Every row comes from one small tree of marks. The marks that hang from a mark follow it in brackets, in the order of their numbers. Every link used is in the known rows. Which tree was each row made from?
Known rows
J40{J348{J446}}: [  7.4   7.5  13.2  29.3  19.2  13.1   5.9   7.3   6.6  17.1  15.7  25.8
   8.6  -3.4  -2.3   4.9  -3.8  19.8  -8.7  18.4 -25.9  23.2]
J348{J392 J446{J763{J709 J870}}}: [ 19.5 -25.1 -12.2  31.7   0.4  -0.5  -7.4  55.0   6.1   9.4 -24.7  -4.5
  22.0   5.1  17.2  -5.9 -24.6  -3.1 -24.5   2.2 -37.0  34.3]
J488{J709}: [ -3.1 -28.3   5.9  11.4  12.9  -0.9 -12.2 -27.2  -8.3   7.4 -13.5 -11.3
  -8.1  11.1   6.9   4.8   0.8  -3.0   4.3  -9.9  12.2  -1.4]
J40{J348{J392 J446{J763{J709 J870}}}}: [  7.6 -10.7  -3.6  40.9  13.1  13.8  -0.4  26.5  14.0  22.4   4.9  18.5
  20.7   1.0   1.0  -1.4 -12.9  13.7 -24.5  12.8 -39.5  38.4]
J40{J348{J392 J446{J763{J870}}}}: [  1.8 -13.4   0.0  40.4  18.5  14.1   4.5  32.2  13.3  23.8   7.5  24.4
  18.2  -0.9  -3.6  -4.3  -9.8  13.7 -19.3  10.4 -36.6  40.2]
J446{J348{J392} J763}: [-34.1 -26.3 -24.6   2.8  -5.8   3.7 -30.1  22.7  13.7  -5.5  24.4   6.5
  15.1  29.9  -5.1 -17.8  -1.7 -36.2   4.7 -18.3 -12.8  30.3]
J40{J348{J392 J446{J763}}}: [ -0.3 -15.2   6.9  32.5  13.8  15.6   5.4  34.3   8.0  20.7   9.8  27.4
  16.3  -0.2  -3.9  -6.0  -7.1  12.4 -15.9   8.7 -31.7  40.3]
J40{J348}: [ -6.0   6.6   4.1  18.9  12.9  15.3   4.5 -12.6   9.4  16.8  22.5  21.9
   5.0  -2.9 -11.2   2.3   4.4  16.1  -7.3  11.1 -13.9  14.5]
J446{J348 J763}: [-33.7  -7.8 -31.7   0.5  -7.6  -0.3 -37.8   0.6  13.3 -10.2  34.4   6.4
   8.3  34.5  -2.4 -12.0   0.9 -37.7  13.2 -17.0  -9.3  15.7]
J763{J392 J446 J870}: [ 23.2   9.4 -60.1  18.5  15.9 -12.8   4.0  -9.6  15.0   8.3 -28.6 -43.6
  -5.8   6.5 -14.8  36.2 -23.6  20.7 -25.7   7.0 -41.2  13.8]
J794{J392 J763{J446 J709 J870}}: [-30.4  12.4 -51.3  19.6  -1.0 -30.3 -24.3  -2.5   7.1  12.2 -53.0 -52.1
  21.2 -19.9  35.3  47.0  19.2   9.7 -22.5   6.5  -6.4  -2.1]
J794{J763}: [-17.1   3.6  -6.3   1.2  -3.5  -8.4  -3.3  14.0   2.9  -4.8 -11.4   1.1
   1.5  -9.3  10.2  10.4  19.2   9.3  -5.1  -9.4   8.9   1.3]
J763{J392 J446{J348}}: [  3.8   4.5 -42.9  -3.6   9.0  -7.8  -6.6 -10.1   7.4  -5.5  -2.0 -29.4
  -7.9  21.9 -18.1  30.7 -14.7   2.7  -8.8   2.3 -31.3  21.6]
J446{J348 J763{J709 J870{J392}}}: [-18.6  -3.8 -46.9  28.2 -15.3  -4.3 -62.2  -4.1  18.7   5.0  21.4 -14.2
  19.9  31.6   2.9   0.9 -13.7 -36.7  -9.1  -8.3 -28.2   6.1]
J870{J392}: [ -2.4  -6.4  10.9  22.2 -12.7  -1.8 -25.8  24.1 -13.4  25.7  -9.5  -4.8
   4.7  -9.6  -7.7   7.2  -5.2  -3.8  -9.1   1.2  -7.5  -8.6]
J709{J392}: [ -3.5 -16.0   3.8   8.7  -3.2   0.6  28.6  21.8  -7.4   5.3  23.6  14.4
 -11.9   9.2 -28.9   5.1  -6.1   0.8 -25.2  -5.5  -9.8   8.7]
J40{J348{J392}}: [ -6.6 -11.8  12.9  21.6  14.6  18.1  12.7   9.7   9.5  20.8  12.8  22.1
  12.5  -7.6 -14.1  -3.6   1.6  17.2 -16.0  10.2 -16.9  29.0]
J794{J392}: [-30.4  -7.4  -8.4   1.2   3.0 -11.0 -10.6   0.5  -8.9  12.2 -17.8 -20.6
   7.6 -13.1  18.9  12.2  13.2  -7.1   4.0   4.8   6.1  -1.9]
J446{J763}: [-14.5  -7.1 -29.2   2.2 -15.9  -2.1 -18.3  10.7   3.6  -1.6   6.5  -0.4
   2.2  15.5   3.1 -10.3  -1.5 -18.5   2.0 -17.3  -5.3   5.3]

Write each row's tree
[ 20.4  11.6 -51.1  -1.1  -5.2  -7.0 -19.3 -27.5   9.6  -8.8  -7.8 -45.5
  -1.3  26.9  -4.5  38.7 -24.0   2.0 -23.9   9.8 -39.6  14.6]
J763{J392 J446{J348} J709}
[ 26.2  14.8 -71.4  21.0   6.7 -11.7 -23.2 -33.6  24.1  -1.6 -14.8 -55.3
   5.1  24.6  -4.8  43.5 -31.7   6.7 -33.2  14.1 -52.7  14.5]
J763{J392 J446{J348} J709 J870}
[-31.6   3.4 -34.2  19.2  -1.3 -21.8 -25.4  -1.4   5.9  11.0 -38.9 -36.1
  18.3 -20.6  38.2  30.7  20.4   5.2 -18.2   3.8  -0.7  -4.8]
J794{J392 J763{J709 J870}}
[  1.9  14.5 -56.1  15.6   1.8 -16.1 -19.2  -9.3  20.1  -5.6 -21.6 -36.8
   5.0   8.0   6.3  40.4  -3.3  13.5 -27.7   0.1 -27.9  11.9]
J794{J763{J392 J446{J348} J709 J870}}
[ 11.7  -4.3 -14.1  34.0  -0.1  -7.0 -21.2  40.2   0.0  12.4 -11.3  -0.3
  10.1   6.4  11.8   1.5 -18.0  -6.4  -7.9   0.6 -30.2  13.8]
J348{J446{J763{J870{J392}}}}
[  8.3  11.2 -51.6  28.9   2.4 -13.7  -9.0 -15.8  21.5   2.7   2.7 -33.3
  12.9  23.7 -15.0  38.2 -21.5  -1.2 -41.1  12.6 -40.2   9.9]
J763{J446{J348} J709{J392} J870}
[  5.0   0.9  -2.2  33.7   6.3  12.2   2.8  13.4   6.1  17.0  25.0  25.7
   8.1   9.5  -6.3   4.2  -9.3  10.6 -21.6  10.1 -35.3  26.6]
J40{J348{J446{J763{J709{J392}}}}}
[ 20.5  -1.1 -26.4  30.7  -3.5  -3.1   3.3  -8.4  11.8   7.9   3.5 -15.8
   4.9   9.9  -7.2  15.8 -21.5   5.2 -42.4   7.8 -28.1  -0.2]
J763{J709{J392} J870}
[-22.7 -21.8 -30.6   5.3 -15.8   3.5 -39.8  11.6  15.5  -7.5  21.3  -3.8
  20.1  33.0   4.2 -12.3  -8.0 -36.5  -6.2 -13.3 -19.0  25.7]
J446{J348{J392} J763{J709}}
[ 18.6  -1.1 -18.5  35.5  -6.8  -6.9 -27.6  31.0   1.5  11.4 -13.1  -7.7
  13.8   8.5  18.0   5.2 -22.4  -6.6 -15.5   4.3 -34.3  10.7]
J348{J446{J763{J709 J870{J392}}}}
[  5.5   0.9  -6.7  29.1  13.1  12.9  -0.3  11.1   6.6  15.6  18.6  22.4
   3.7   6.9  -4.3   3.1  -9.3  14.0 -11.5   9.4 -35.3  29.4]
J40{J348{J446{J763{J392}}}}
[  8.6 -30.0   2.5  19.8   1.3   1.1   0.6  66.3  -2.3   7.8 -17.9   7.7
  15.1   2.9  11.1 -12.0 -16.0  -5.4 -11.7  -3.5 -26.5  38.1]
J348{J392 J446{J763}}
[  6.8   2.0  -9.3  41.1  10.1  10.3   1.8  11.8  11.0  19.3  22.5  23.0
   9.9   8.7  -6.5   5.9 -12.8  12.7 -24.7  12.0 -39.4  26.8]
J40{J348{J446{J763{J709{J392} J870}}}}
[  2.5   6.9 -31.6   7.7 -10.3  -9.8  -5.8  -9.7   7.0  -4.4   9.8 -22.6
   6.6  25.5 -15.1  34.1 -13.5  -5.2 -32.2   8.6 -27.7  11.6]
J763{J446{J348} J709{J392}}
[ 21.4  11.9 -50.3  30.0  -3.5 -14.8   4.9  -9.0  14.4   9.9 -16.6 -36.4
   9.0  11.0 -11.1  39.1 -23.2  13.1 -48.4  12.4 -37.9   3.6]
J763{J446 J709{J392} J870}
[-12.3  -0.5 -20.6   1.1   7.3  -7.6  -6.9   8.4   9.6  -1.5  -7.5 -16.9
  12.9  10.8  -9.3  18.1  -1.9  -4.1  -5.3   3.8 -14.7  21.4]
J763{J446{J348{J392}}}
[ -1.3  16.9 -38.1  29.5 -10.1 -20.0 -25.6   9.4   9.5  12.6 -39.2 -33.6
  15.3 -11.8  12.2  38.7   3.0  15.9 -31.2   3.4 -15.5  -4.3]
J794{J763{J446 J709 J870{J392}}}
[ -5.3  16.2 -45.4  20.3  18.5 -15.0 -15.9 -14.3  24.5   2.2  -8.2 -26.7
  14.8  11.5  -8.6  26.4  -8.0  -0.4  -7.8   9.2 -25.3  10.8]
J763{J446{J348} J870}
[ 24.0  22.9 -53.2  24.0  -0.8 -15.8 -14.8 -24.2  19.7   5.6 -33.4 -47.2
  17.5   4.3   8.7  35.4 -18.8  12.2 -31.0  16.1 -30.9  -2.9]
J763{J446 J709 J870}
[-10.7  11.9 -42.7  22.2  -2.6 -17.8  -9.2   3.0  17.6  -2.7  -9.3 -22.2
  10.2   7.1  -1.3  36.5   4.1   8.7 -33.0  -0.4 -19.7   9.2]
J794{J763{J446{J348} J709{J392} J870}}
[ -3.5  11.6 -41.9   0.4  -7.1 -13.1 -16.8  -4.1   9.4 -11.0 -17.0 -30.2
   0.2   9.2   6.5  37.6   2.3  10.6 -21.1  -2.1 -18.5  12.0]
J794{J763{J392 J446{J348} J709}}
[-22.3  -3.5 -38.3   2.3 -17.4  -0.3 -47.9 -12.1  15.0 -12.0  31.0  -5.2
  13.2  38.4   7.1  -6.4  -5.8 -37.9   2.7 -12.6 -15.2  11.1]
J446{J348 J763{J709}}
[  1.6   2.9  -4.2  45.1  11.9   9.5 -12.6  18.2   8.2  27.8  13.1  21.4
  13.0   0.7  -4.1   4.5  -9.0  11.1 -14.4  11.5 -35.9  22.7]
J40{J348{J446{J763{J870{J392}}}}}
[  2.5   5.3  -7.8  37.4  16.8  10.5  -3.8   9.5  13.3  18.8  16.1  22.9
  11.6   4.2  -1.1   1.6  -6.8  12.8 -10.7  11.4 -33.1  25.5]
J40{J348{J446{J763{J870}}}}
[ 10.3  14.7 -54.6  16.5  -2.6 -16.9  -9.0  -4.3  14.2  -1.1 -35.5 -39.7
   2.2  -0.8   9.3  40.8  -4.6  23.4 -33.3   0.7 -25.9   7.0]
J794{J763{J392 J446 J709 J870}}
